Known rows, with every step that occurs:
sopa > ramad > fidup > tebe > mepu: [ 0.984  2.374 -2.034 -0.028 -4.861 -0.473 -0.904 -1.138 -0.374  0.918
 -1.040  0.773  2.758 -1.960 -0.928  2.281  2.031 -0.717]
ramad > fidup: [ 0.680  0.512 -0.435  1.239  0.315 -0.913  0.038 -1.957  0.039 -1.113
 -0.641 -0.088  0.936 -1.771 -0.376 -0.099  1.270 -4.152]
tebe > mepu > zusu: [ 0.272  0.931 -0.335  2.223 -0.537  1.238 -2.543 -2.291  0.435 -0.730
 -1.170 -0.368  0.822 -1.699  0.239 -0.140 -0.246 -0.723]
tebe > mepu > zusu > sopa > ramad: [-0.333  2.445  0.373 -0.688  1.783  0.090 -1.844 -3.973 -2.663 -0.868
 -2.586  0.054  0.185 -2.040  1.631  1.751 -0.863  0.814]
sopa > ramad > fidup > tebe > mepu > zusu: [ 0.845  2.249 -0.896 -0.186 -3.418  0.153 -0.839 -2.295 -0.080  0.289
 -2.241  0.654  1.854 -1.812 -0.356  1.711  0.133 -1.349]
mepu > zusu: [ 0.678  0.066  0.604  1.770  1.418  0.154 -1.281 -1.794 -0.715 -0.787
 -1.958 -0.663  0.291 -1.650  0.731 -1.734  0.422 -2.601]
sopa > tebe > mepu > zusu > fidup > ramad: [-0.830  2.531 -1.618  6.520  1.340  1.230  0.532 -0.465  2.230 -2.945
 -1.408  0.290  1.274 -3.584 -0.255 -1.005  0.257  0.839]
fidup > tebe > sopa > zusu: [ 2.769  0.935 -1.567 -0.054 -1.569 -0.598 -1.661  0.038 -2.801  0.067
 -0.580  0.846  1.975 -0.420  0.464 -1.671  4.872  0.560]
zusu > sopa > tebe: [-1.100  0.723 -2.273  2.073  0.812 -0.247  0.852  1.038 -1.271 -1.336
 -0.448 -0.660  1.237 -0.067  0.671 -0.594  3.092  1.373]
mepu > tebe > sopa > zusu: [ 3.205 -0.597 -1.831  1.502  0.173  0.114 -2.891 -0.765 -3.327 -1.835
  0.512 -0.774  0.635 -0.675  0.453 -1.649  1.998 -1.092]
ramad > fidup > tebe: [ 0.984  0.701 -2.005  1.555 -1.547 -0.760 -0.117  0.696  0.320  0.324
 -1.375 -0.150  2.052 -0.629 -0.868 -0.198  2.726 -2.755]
zusu > sopa > ramad > fidup: [ 0.227  1.874  0.232 -1.831  2.506 -1.968  0.927 -3.795 -2.937 -1.299
 -2.011  0.384  0.134 -2.458  1.071  1.933  0.724 -2.782]
sopa > ramad: [ 1.339  1.031 -0.002 -0.491 -0.844 -1.250 -1.129 -2.223 -2.983  0.307
 -1.197 -0.342  1.147 -3.204  0.434 -0.173  2.352 -1.290]
zusu > fidup > tebe: [-0.402  1.534 -3.229  3.648  0.491  0.001 -1.746  2.838  0.244 -0.642
  0.357 -1.050  1.417 -2.104  0.350 -2.001  2.654 -0.644]
fidup > tebe > mepu > zusu > sopa > ramad: [-0.167  2.451 -1.206 -0.310 -0.141  0.269 -2.023 -1.495 -2.345  0.395
 -2.945  0.076  1.336 -0.652  1.449  1.672  0.727  2.238]
sopa > zusu: [ 1.494  1.150  0.347  1.399 -0.668 -0.029 -0.889 -2.211 -1.345 -0.633
 -0.322  0.668  1.157 -1.477 -0.049 -1.283  3.074 -0.245]
fidup > tebe > mepu > zusu > sopa: [-0.708  1.713 -2.049  1.946  0.513  1.056 -2.607 -0.228 -0.709  0.124
 -2.590 -0.326  1.369  0.475  1.211  0.725  0.578  1.853]

Rows:
[ 2.907  0.852 -1.761  4.695  4.650 -0.245 -1.743 -0.891 -2.596 -3.586
 -0.759 -0.153  0.452 -3.754  0.960 -1.983  1.409 -1.905]
mepu > tebe > sopa > zusu > fidup > ramad
[-0.081  2.973 -2.271 -0.733 -1.247 -0.740 -0.696 -1.558 -1.634  0.346
 -1.955  0.759  1.948 -0.801  0.131  3.159  1.455  0.529]
zusu > sopa > ramad > fidup > tebe > mepu
[-0.762  1.473 -0.447  1.554  2.612  0.866 -2.257 -2.885 -0.711 -1.399
 -2.033 -0.261  0.043 -0.516  1.581  0.764 -1.120  0.366]
tebe > mepu > zusu > sopa
[-1.629  2.244 -2.810  4.593 -0.810  2.094 -0.457  1.038  2.841 -3.171
  1.721 -0.417  0.477 -2.256 -0.048 -1.591 -0.277  1.312]
sopa > tebe > mepu > zusu > fidup
[ 2.694  1.165 -1.303 -0.797 -1.445 -0.990  0.089 -1.174 -1.383 -0.790
 -0.417  1.660  1.675 -0.423 -0.165 -0.581  3.599 -1.991]
ramad > fidup > tebe > sopa > zusu
[-0.493  0.996 -1.695  3.650 -3.212  1.644 -0.505  0.008  1.394 -1.273
 -0.300 -0.266  1.544 -0.911 -0.550 -0.724  0.982  1.591]
sopa > tebe > mepu > zusu
[ 0.329  1.909 -0.201 -1.568  1.784 -0.894  0.839 -2.317 -2.087 -0.547
 -3.632  0.261  0.563 -0.924  1.045  1.127  0.508 -2.258]
mepu > zusu > sopa > ramad > fidup > tebe
[-1.145  0.697 -1.047  2.038  2.178  0.458  1.109 -0.193 -0.649 -1.982
 -1.715 -0.687  0.194  0.162  1.256 -1.161  1.321  0.594]
mepu > zusu > sopa > tebe
[ 0.735  0.870 -2.307  1.585  2.818  0.083 -2.053  1.004 -1.013 -2.137
 -0.230 -0.849  0.117 -2.017  1.700 -2.938  0.928 -2.199]
mepu > zusu > fidup > tebe > sopa
[ 2.609  0.772  0.117 -0.526  0.493 -0.807 -1.226 -2.722 -2.924 -1.420
  0.224  0.987  0.708 -1.770  0.759 -1.491  3.282 -0.876]
tebe > sopa > zusu
[ 1.882  0.237 -2.372 -0.259 -0.756 -1.445 -0.672  0.031 -1.606 -0.261
 -0.897  0.048  1.652 -0.989  0.181 -0.494  2.938 -3.539]
ramad > fidup > tebe > sopa
[-0.104  3.430 -2.905  3.682 -2.508  1.467 -2.347  1.242  1.433 -1.105
  1.475  0.981  1.985 -1.479 -0.457 -0.735  2.468  2.768]
sopa > zusu > fidup > tebe > mepu
[-0.485  1.206 -2.849  3.414 -4.488  0.962 -0.741  1.076  0.927 -0.529
  0.856 -0.191  2.443 -0.872 -1.269 -0.065  2.813  2.290]
sopa > tebe > mepu
[ 0.385  1.473 -1.510  2.109 -2.418  1.011 -1.291 -0.911  1.857 -0.078
 -1.814  0.338  1.720 -0.288 -0.620  0.702  0.034 -1.761]
ramad > fidup > tebe > mepu > zusu
[ 2.305  2.237  0.099  2.859  4.722 -1.217 -0.257 -3.053 -2.213 -3.243
 -1.304  1.489  0.586 -4.680  1.207 -1.866  2.630 -1.822]
tebe > sopa > zusu > fidup > ramad
[ 0.410  1.168 -1.777  2.626 -2.816  1.311 -2.746  0.332  0.494  0.736
 -1.813 -0.313  2.019 -0.454 -0.170 -0.377  1.153  0.623]
fidup > tebe > mepu > zusu
[ 2.268  0.846 -0.132 -2.797  0.524 -2.407  0.143 -3.984 -3.444 -1.396
 -0.653  0.482  0.569 -3.551  0.542  0.746  1.445 -4.470]
tebe > sopa > ramad > fidup
[ 1.246  1.848 -1.558 -0.888  1.778 -0.629 -1.387  0.056 -2.866 -1.597
 -0.682 -0.346  0.250 -3.451  1.902 -2.008  1.082 -1.917]
mepu > zusu > fidup > tebe > sopa > ramad
[ 0.047  1.516  1.154 -1.375  3.644 -0.801 -0.529 -3.734 -3.575 -1.080
 -3.127 -0.427 -0.459 -1.993  2.362  0.320 -0.085 -1.270]
mepu > zusu > sopa > ramad
[ 3.076 -0.520 -1.840 -0.927 -0.047 -1.301 -1.453 -1.658 -3.970 -1.649
 -0.187 -1.209  0.489 -2.441  0.364  0.415  0.286 -4.491]
mepu > tebe > sopa > ramad > fidup
[-0.589  2.058 -1.725  1.394  0.794  0.711 -0.950 -1.196  0.778 -0.698
 -2.613  0.370  0.992  0.704  0.343  1.622 -0.476 -0.630]
ramad > fidup > tebe > mepu > zusu > sopa
